Known rows, with every way that one mark hangs from another
mefu{fozazek}: [  0,  -3,  22, -17,   7,  24,  18,  27, -12,  31, -16, -22,  -7,  13, -17,
  -3,  -6, -27,   8,  -1, -15, -22, -26,  -5,   6,  32,  34,  -5,  20,  27,
  27,  13,  11, -13,  38,  -2, -25,  22,  -8, -10,  13,  23, -15,   4,  -8,
 -13, -14,   5,   5, -16,  -4,  -4]
retaz{rivi{romama{fozazek{mefu}} tuzali}}: [-27, -14, -35,  16,  21, -15,  24, -20,  11,  12,  33,   3, -17, -11,  -6,
  31,   2,  -6,  18, -37,   0, -18,   2,  -2,  41,  11,  11, -36,  -9, -40,
 -16,  34, -35,  -1,  -8, -16,   1, -15, -31, -30,  25,  15,  22,  42,  15,
 -22,   5,   6,  11,   9,  13,  -1]
rivi{mefu{fozazek} retaz tuzali}: [-14,  20, -32, -20,  -1,  -7, -20,  18, -21,  -1,  18, -60, -23,   0, -34,
 -36,  23, -25, -11,   1,   6,  14,  11,  -6, -43,   1,  10,  -2,   3,  23,
  -9,  21, -18,  -6,  15,  21, -52,   0,   1,  15,  -9, -17, -19, -31,   2,
  12, -21,  -7,  75,  17,  -3,   5]
tadafu{fozazek{mefu{rivi{tuzali}}}}: [ 15,  13,   7, -38, -21, -15,  -1, -30,   6,  -9, -17,  45,  45, -18,  -4,
  -7, -18,  13, -22,   1,   4,  12, -20,  29,  -6, -14, -21,   5,  -1,   6,
  21,   7, -11,   1, -24, -27,  45,   1,   5,   4,  37,  20,   8,   2,  20,
  47,   2,  15, -13,  15, -13, -13]
tadafu{fozazek}: [ 16, -19,  10, -34,   4,  -2,  -1,   2,  38,  52, -28,  22,  39, -17,  22,
 -22, -11, -11,  17,   9,  24, -15, -14,  22,  16,   3,  -2,  -7,  28,   6,
  14, -25,   1,  -9,  16, -23,  31,   0,   1,   3,  17,  36, -17,   1,  -7,
  25, -12,  26, -45,  -5,   3, -22]
mefu{fozazek rivi{tuzali}}: [ -9,   4,  31, -57,   0,  15,  14,   3,   5, -24, -29, -23,   1,   8, -62,
  -1, -26, -15,  -5,   3, -30,  16, -14,   4, -24,  11,  12,  24,   5, -15,
  35,  63,  -3,   0,   1, -25,  -8,  29,  13,  -3,  20, -13, -11,  21,  33,
  30, -29, -17,  44,   4, -31,  30]
tadafu{fozazek{mefu retaz romama}}: [ 44,   3,  -9,   0,   5,   9, -16, -26,  -4,   4,   8,  77,  42,   8,  29,
 -28,  -1,  37, -17,   7,  26,  13,  -7,  24,   5,   1,   4,  -1, -44,  64,
   9, -58,  32,  -9, -29,  12,  63, -21, -15, -13,  15,  37,  34, -54, -33,
  18,  21,  -3, -57,   5,  19, -55]
fozazek{mefu{rivi} romama}: [ 41,  19,  38,  23,   3,   0,  -3, -19, -39, -42,  -5,  50,  12,  18,  24,
  17,  -9,  60, -52,  -8, -23,  21, -11,  16,  -5,   2, -35,  25, -13,  33,
  11,  40,  21,  11, -29,  -4,  29,  13,  -5,  15,   7, -13,  64, -12,  12,
   3,  34, -37,   5,  17,  -7, -42]
tadafu{fozazek{romama}}: [ 30, -25,  16, -30,  26, -11,  -4,  -6,  28,  45, -11,  56,  49,   2,  30,
 -21,  -6,  28,   4,   3,  16,  -6,  -4,  28,  21,  -5,   2,  -2,   3,  25,
  18, -26,  18,  -8,   4, -10,  34, -11,  -8,  11,  11,  37,  14, -23, -23,
   9,   2, -10, -35,   0,   5, -43]
retaz{fozazek{romama} rivi{tuzali}}: [  4, -25, -23, -64,  39, -31,  -9, -18,  42,  20,  -2,  19,  49,   4,  26,
 -22,  -8,  15,  34,   5,  -3,  -4,  12,  32,  40,  21,  42, -37,  33, -28,
  26,  -1,  29, -36,  -5,  14,  -5, -35, -11,  13,  11,  19,  11,  15,   3,
 -26,  -6, -44,   7, -17, -23,   3]
mefu{fozazek{romama}}: [ 14, -12,  26, -13,  26,  20,  16,  21, -20,  24,   2,   9,  -1,  35, -10,
  -5,  -1,  10,  -3,  -5, -19, -13, -12,  -1,   9,  28,  38,  -1,  -8,  50,
  26,  12,  29, -13,  30,  12, -23,  14, -14,   0,   5,  23,  17, -20, -21,
 -30,  -1, -29,  10, -10,  -5, -24]
retaz{fozazek{mefu} rivi{romama tuzali}}: [-14,  -3, -35, -31, -10, -29,   1, -44, -12,   5,   7,   3,  17, -11,   0,
   7,  -7, -13,  16, -25,  -8,  -1, -16,  16,  57,  21,  50, -43,  29, -11,
   0,   7,  -3, -13, -38,  -1, -21, -36, -20,  24,  27,  28,  18,  55,   2,
 -49,  -6,  -9,   4,  -8, -26,  26]
retaz{fozazek rivi}: [  7, -33,  -3, -32,  23,   3, -24,   9,  29,  45, -38,  -3,  51, -20,  39,
 -18, -27, -27,  40,  21,  12, -28, -14,  34,  54,  32,  43, -36,  76, -25,
  13, -19,  36, -23,  18,  -5, -13, -15, -13,   1,   8,  16, -21,  50,  -6,
 -31, -20,  13, -28, -33, -11,  29]
retaz{fozazek}: [ 36,   6,  11, -36,  -3,  -6, -13,   4,  21,  19, -43, -14,  47, -17,  31,
  -9,   1, -16,  28,  19,   7,  -1, -13,  20,  27,  12,  19,  -8,  71,  -4,
  30, -14,  23, -13,   6,  -4, -11,   2,  -7,  33, -13,  14, -19,  23,   1,
 -12, -28,  21, -37, -22, -26,  -4]
romama{fozazek{mefu retaz} rivi{tuzali}}: [ 30,  58, -34,  69,  -2, -10,  12, -32,  10, -73,  37,  35,  16, -40,  -7,
  21,  14,  28,  -9,  16,  23,  -3,  38,  -4,  -8, -52, -54,   5, -56, -61,
   6,  30, -34,  22, -26, -14,  65,  18, -32, -73, -21, -26,  28, -18,  52,
  69,  22,  67, -43,  24,  28, -58]
tuzali{fozazek{mefu romama}}: [  0,  16,  34,  -2, -24, -14,  31,  -1, -26, -18,   4,  41, -11,  36,  21,
  28,  23,  26, -39,  -8, -38,  -9,  -6, -19, -10,  -3, -13,  14, -13,  45,
  23, -13,  16,  -6,  15,  45,  -3,   7,  22,  23,  -2,   9,  26, -28,  -9,
 -29,  39, -35,  -3,  -5,  -7, -20]
retaz{rivi{mefu romama}}: [-40, -43, -14,  44,   4,  18, -12,  17, -19,  56,   7, -29, -33,  -2,  19,
   5, -22,  -7,  21, -34,  -7, -31, -17,   0,  40,  24,   3, -33,  17,  -9,
 -39,  27,  -4,  13,   8, -40, -45,  -1,  -6,   3,  12,   0,   0,  43, -29,
 -52,   2,  -6,  17,  -6,  16,  40]
rivi{mefu retaz romama tuzali{fozazek}}: [-39,  12,  -8,  -4, -34, -28,   0,   3, -23, -13,  20, -65, -59,  10, -45,
   5,  33, -24, -13, -28, -12,  24,  16, -37, -31, -28,  -7,  22,  -5,  11,
 -48,   5, -43,  22, -19,  19, -56,  -8,  15,  55, -25, -23,  -9,  -8, -15,
 -30, -13, -15,  58,  20, -17,  35]
romama{fozazek{retaz} rivi}: [ 39,  16,   8,  86,  27,  21,  -5,  10,  34, -24,   6,  23,  26, -38,   8,
  13,  -5,  17,  17,  33,  39, -21,  29,   1,  10, -46, -43,  18, -21, -66,
  -5,  10,  -7,  35,   5, -37,  54,  32, -35, -75, -43, -29,   8,  -1,  28,
  55,   7,  88, -76,   4,  36, -42]
tuzali{fozazek{mefu romama} rivi}: [-31,  -7,  56,  12, -38,  -9,  41,  12, -40, -23,   7,  57, -17,  52,   2,
  44,   8,  24, -39,  13, -53,  11,  -1, -31, -32, -10, -15,  28, -22,  22,
  21, -52,  12,  -2,  30,  45,  -2,  11,  60,  47,   9,   6, -21,  -4,  -4,
 -24,  47, -50,  13,   0, -23,  29]

Rows
[ 53,  22,  11, -10,   7,  -4, -38,   1, -12,   0, -33, -18,  39, -20,  25,
 -21,  17, -32, -10,  34,  35,  14,  -4,  20,   6,   2,  21,   4,  63,  30,
  -8, -37,  23, -10,  -3,  29,   5, -14, -23,  27, -23,  -3,  -1,   2,  -4,
  -1, -12,  33, -33,  -7, -11, -28] : rivi{retaz{fozazek{mefu}}}
[  3, -33,  -5,  25,  28,  47,  -9,   9,  28,  26, -14, -27, -34,   2,  10,
  -7, -21, -17,  30,  -1,  29, -11,  -3,  -8,  25,  39,  22, -11,  -7,  -5,
 -25, -28,  19,  -4,  -2, -21,  19, -16,  -7, -39,  -2,   2,  -6,  14, -26,
 -12, -11,  -7, -42, -31,  28,  16] : fozazek{retaz{rivi{romama}}}
[  6, -36,  11,  -1,  43,  49,  -6,  20,  -5,  25,   6,  17,  -2,  35, -10,
 -24, -18,   2,  11,   6,   1, -19, -13,   4,  11,  43,  63, -10, -33,  45,
   9, -28,  53, -23,  25,  16,   0,  -6, -20, -45,   4,  18,  13, -25, -40,
 -25,  -1, -33,  -4, -28,  16,  -1] : mefu{fozazek{retaz{rivi} romama}}
[-39, -36, -15,  20,  10,  33, -12,  31, -25,  57,   3, -19, -10,  -2,  16,
 -14, -27, -16,  14,  -5, -11, -49, -26,  11,  18,  35,  25, -42,  17,   8,
  -7,  20,  19, -10,  44, -18, -49,  10,  -6, -22,  22,   9, -19,  25, -20,
 -33,  -2,  -5,  36, -13,  17,  38] : retaz{rivi{mefu{fozazek}}}
[-42,  -8, -16, -38,   1, -20,  28,  -9,  25,   6,   3,  -9, -16,   6,   7,
  17,  -2, -15,   4, -10, -18, -29,   3, -12,  -1,  18,   2, -28,   4, -27,
  11,   9, -10, -26,  26,  17,  -2, -10,  28, -18,  34,  10, -13,  16,  22,
  -6,  17, -34,  20, -15,   3,  25] : retaz{rivi{tuzali{fozazek{mefu}}}}
[ 22,   9,  31, -39,  24,  -4, -16,   2,  45, -29, -44, -45,   3, -15, -26,
  -6,  -7, -13, -12,  24,  18,  39,  18,   6, -38, -10, -35,  38,  31, -45,
  -1,  38, -13,   4, -13, -20,  29,  11,  18,   8, -16, -44, -10,  11,  43,
  61, -20, -10,  16,   9, -19,   2] : mefu{rivi{retaz tuzali}}
[ 31,   6,   7,  65,  14,   3, -14,   6, -23,   2,  13,  -5, -10, -19,  -8,
  25,  24, -26, -12, -14,  37,   8,   3,  -7,  22, -17,  10,  12,  11,  13,
 -51,  -6, -28,  29, -18,   5,   2,  -1, -60,  -7, -32,  -4,  30,  15, -10,
 -24,  -3,  59, -29,  20,  13, -41] : rivi{retaz romama{fozazek{mefu}}}
[ 13, -15, -21,  -3,   2,  23, -17, -17,  11,  28,  -6,  53,  40, -16,  28,
 -29, -20,  -4,   0,  16,  39, -18, -23,  29,  15,  19,  18, -24, -19,  33,
  -2, -65,  26, -13,  -3,  -5,  56, -23,  -6, -40,  34,  38,  -1, -11, -22,
  26,   9,  25, -56, -12,  29, -16] : tadafu{fozazek{mefu retaz{rivi}}}
[-15,  24,  15,  -5,  -8, -38,  34, -12,  35, -30,  -6, -17,  -8,  -4, -23,
  22,   4,   9,  -8,  11, -11, -18,  31, -23, -20, -43, -47,  19,  -5, -68,
  19,  40, -33,  14,  15, -18,  20,  27,  35,  -5, -14, -23,  -9,   6,  51,
  42,  16,   1, -12,   0, -15,  -1] : romama{rivi{tuzali{fozazek}}}
[-25,  25, -25, -20, -31, -18,   9,  -3,   0, -39,  30, -12, -34,  22,   3,
  -6,  26,  35,  -4, -14, -33,  22,  23, -22, -45, -11, -31,  10, -44,  11,
  14,   5,  -5,  -4, -10,  29, -25,   0,  41,  23, -11, -19,  -2, -59, -10,
   2,   8, -53,  46,   9,   0,  14] : rivi{mefu tuzali{fozazek{retaz romama}}}
[ 13, -26,  70,   3,  14,  42, -15,  28, -29,   7, -38, -37,  -5,  15, -78,
  -5, -26, -42, -17,   4,  -3,  16, -30,  -5,  -2,   1,  44,  49,  19,  21,
 -24,  22,   8,  32, -10, -29, -25,  20, -20,   9, -15, -23,   2,  39, -11,
 -14, -35,  17,  13,   2, -26,  37] : mefu{fozazek rivi{retaz romama}}
[ 25,  -9,  30,  -2, -13,   5, -20, -19, -16,  10, -24,  36,  41, -15, -11,
  -8, -21,  -6, -27,  -1,  18,  15, -29,  25,   7, -18,   3,  21,   8,  28,
 -19, -12,  -2,  20, -35, -27,  37,  -5, -15,  13,  15,  14,  16,  17,  -6,
  18,  -3,  36, -34,  16,  -8, -10] : tadafu{fozazek{mefu{rivi{retaz romama}}}}
[  2, -35, -12,  -2,  19,  -3, -44,   9, -16,  41,  -3,  28,  52,   0,  56,
 -28, -19,  27,  21,   8,  -5, -21, -12,  42,  49,  21,  32, -40,  41,   9,
   0,  -4,  52,  -9,   5,  -2, -44, -16, -20,  26,  -1,   3,  10,  19, -30,
 -53,   0, -17,  14, -12,  -7,  23] : retaz{fozazek{romama} rivi{mefu}}
[-39,  -5,  46,  38, -63,  25,  39,   7, -46, -34,  -1,  17, -56,  39, -33,
  44,  -1, -17, -20,   2, -35,  20, -16, -48, -29,  -8,   2,  37, -40,  21,
 -10, -77,  -2,  18,   1,  21,   1,   4,  54,  30,  -1,   3, -41,  14, -20,
 -32,  18,  -7, -19, -12, -16,  64] : tuzali{fozazek{mefu retaz} rivi{romama}}
[-25,  22, -47,  33, -23, -27,  11,  -8, -13, -10,  50, -25, -39, -16, -16,
  24,  26,  14,  17, -56, -18,  14,   9, -15,  12, -19, -31, -11, -21, -28,
 -20,  67, -64,  27, -32, -26, -44,   9, -20,  17,  -6,  -4,  15,  11,   6,
 -20, -18,  23,  43,  39,   4,  -5] : rivi{mefu romama{fozazek} tuzali}
[  5,   5,  -9, -23,  24, -30,   4, -14,  25,   1,  -2, -69, -46,   4, -38,
   3,  29, -31,   5, -23,  27,  34,  24, -23,  -7,  -4,   8,  17,  15, -15,
 -34,  12, -44,   2, -25,   2,   1, -23,  -7,  29, -16,  -6,   7,   8,   6,
   2, -22, -16,  12,   8, -12, -15] : rivi{retaz romama tuzali}
[-56, -22, -24, -22,   3, -19,   6,   4,  11,  17,  22,  -7, -19,  17,  17,
   2,  -2,  19,   7, -17, -28, -26,   8,  -5,  -5,   9,  -8, -27,  -6, -18,
   1,  20,   0, -15,  26,  14, -36, -10,  28,   0,  16,  -9,  -8,  -3,   1,
 -20,  16, -55,  59,  -4,   4,  36] : retaz{rivi{mefu tuzali{fozazek{romama}}}}
[  7, -19, -18,   9,  -3,  25, -13, -22,  -2,  32,   2,  46,  24, -11,  14,
 -19, -20,  -7,   3,  -2,  34, -12, -27,  18,  29,  13,  29, -18, -26,  39,
 -17, -58,  14,  -5, -22, -18,  47, -27, -20, -30,  28,  41,  10,   2, -31,
  -1,   4,  25, -56,  -7,  25,  -7] : tadafu{fozazek{mefu retaz{rivi{romama}}}}
[-24, -28,  21,  81,  -9,  17, -13,  35, -35,  15,  14, -13, -26,  -4, -14,
  20,   4, -17,   7,   8,   9,  23,   5, -17,  -7, -31, -16,  21,   8, -21,
 -48, -25, -27,  37,  11, -13, -34,  11,   1,  35, -29, -23, -38,  34, -17,
 -17,  -6,  41,  20,  23,   4,  33] : tuzali{rivi{mefu retaz romama{fozazek}}}
[ 44,  30, -21,  57,  -1,  26,   0,   1,   3, -30,  14,  31,   9, -25,  31,
  14,  18,   5,   2,   4,  23,  -2,  -1,   7,   4,  -2, -19,  -5, -20,   2,
   6, -13,   1,   3,  -1,  11,  39,  10, -39, -57, -12,   3,  15, -22,  11,
  23,   8,  64, -53,   6,  40, -57] : romama{fozazek{mefu retaz}}
[  4,   3,  25,  -4,   2,  -7,  15,  -7,  29, -29, -13, -11, -11, -14, -40,
  33,  -9,   4,  10, -23, -16,  31,   2,  -3,   4, -20, -34,  31,   1, -61,
  -2,  73, -38,  29, -39, -52,  10,  20,  -9,  -1,  -5, -27,  12,  42,  37,
  19, -23,  15,  10,  26, -22,  11] : mefu{rivi{romama{fozazek} tuzali}}
[ -8,  44, -16, -46, -30, -18,  36, -18,  19, -52,   4, -18, -34,  12, -10,
  17,  26,  -5, -11,  -7, -18,  12,  12, -30, -38,  -1, -20,   8, -26,   2,
  29, -12, -16, -21,  -1,  36,  17,  -5,  41,  -5,   8,   0, -12, -35,  26,
  24,   8, -25,   0,  -8,  -4,  -3] : rivi{tuzali{fozazek{mefu retaz}}}
[ 28,  19,  -8,  -5,  -3, -36, -18, -16,  -2, -16,   4,  22,  53,  -7,  23,
 -14,   1,  46,   8,  13,  -8,   6,  15,  21,  20, -30, -11,   6,  21, -16,
  21,  29,  17,   7, -24,  -8, -13,   4, -10,  46, -22,  -7,  26,  -5,   6,
  -7,   0,  -8,  -1,   7, -26, -17] : retaz{fozazek{romama{rivi{mefu tuzali}}}}
[  0,  -3, -41,  36,  23,  20, -11,  13,  39,  -2,  27,   8,   4, -27,  25,
   0,   3,   2,  37,   6,  23, -14,  21,   7,   8,   1, -16, -22, -20, -43,
  -5,   2,  -5,  -4,   8,  -7,  14,   2, -28, -69,  -9, -12, -12,  -8,   5,
  23, -10,  42, -12,   5,  41, -10] : romama{fozazek{retaz{rivi{mefu tuzali}}}}
[ -7,  24, -10,  29,   6, -11, -16,   5, -25, -14,  19, -41,  -2, -14, -39,
 -19,   0,  -6, -22,  20,   8, -10,  25,  -8, -31, -40, -21,  14,  -8, -26,
 -18,  46, -25,  22,   7, -16, -16,  23,  -2,  -3, -26, -35,  -3, -11,  24,
  42,   2,  19,  36,  17,  -2,  -4] : romama{rivi{mefu{fozazek} retaz tuzali}}
[-31,  -4,  56,  13, -35,   2,  21,  25, -34, -18, -17,   7, -18,  27, -10,
  32,  10, -33, -38,  42, -18,  10,   2, -31, -49, -18,  -7,  38,  11,  13,
  -7, -77,   2,   0,  39,  49,  -3,   5,  56,  38,  -5,  -9, -56,  10,   3,
   0,  26,  -6,   0,  -4, -19,  43] : tuzali{fozazek{mefu} rivi{retaz}}
[ 24, -34,   1,  15,  58,  34, -17,   6,  34,  15,   4,  18,  -3,  23,  41,
 -24, -13,  34,  14,  10,  23,  -5,  13,  11,  16,  34,  12,  -8, -30,  11,
  -2, -36,  50, -19,   1,   7,  39, -22, -10, -40,  -9,   3,  22, -32, -27,
  -6,  15, -48, -30, -27,  32, -21] : fozazek{retaz{rivi} romama}
[  0,  25, -36, -14,   4, -24, -27,   7,   6,  -9,  12, -67, -25, -15,   2,
 -24,  30,  -5,  -3,   4,  20,  25,  28,  -5, -41, -13, -34,   2,  18,  -7,
 -18,  22, -27,  -3,   1,  13, -26,  -8,  12,  24, -18, -27, -15, -31,  12,
  32, -11, -12,  53,  17,   2, -11] : rivi{mefu retaz tuzali}
[  2,  27,  19,   2, -43,  21,  20,   2, -14, -31, -13,   3, -24,  14,  11,
  17,  15, -10, -19,   8, -13,  -7, -11, -28, -26,   4,  -6,  20, -18,  38,
  16, -48,  18,  -5,  11,  38,  13,   8,  29, -11,  -6,   2, -11, -33,  -4,
  -2,  18,   4, -36, -22,   5,   2] : tuzali{fozazek{mefu retaz}}
[-21,  27, -49, -22, -24,   8,   2,   2, -16, -16,  26, -40, -37,   6, -24,
 -24,   9,   1,  10, -14, -16,  12,   0, -10, -35,  15,   1, -14, -33,  22,
  15,  27, -11, -10,   0,   4, -38,   5,  13,  -3,  11,  -4, -17, -39,  -3,
   8, -20, -16,  58,   2,   4,  16] : rivi{mefu{fozazek{retaz}} tuzali}
[-47,  28, -22, -34, -49, -28,  21,   4,   2, -19,  10, -40, -37,   7,  -1,
   7,  22,   5,  -2, -18, -39,   3,   8, -24, -37,  -9, -43,   1,  -1, -10,
  18,  30, -33,  -3,  16,  13, -46,  15,  51,  35,   3, -13, -25, -21,  14,
   2,  -2, -25,  58,  10, -13,  28] : rivi{mefu tuzali{fozazek}}
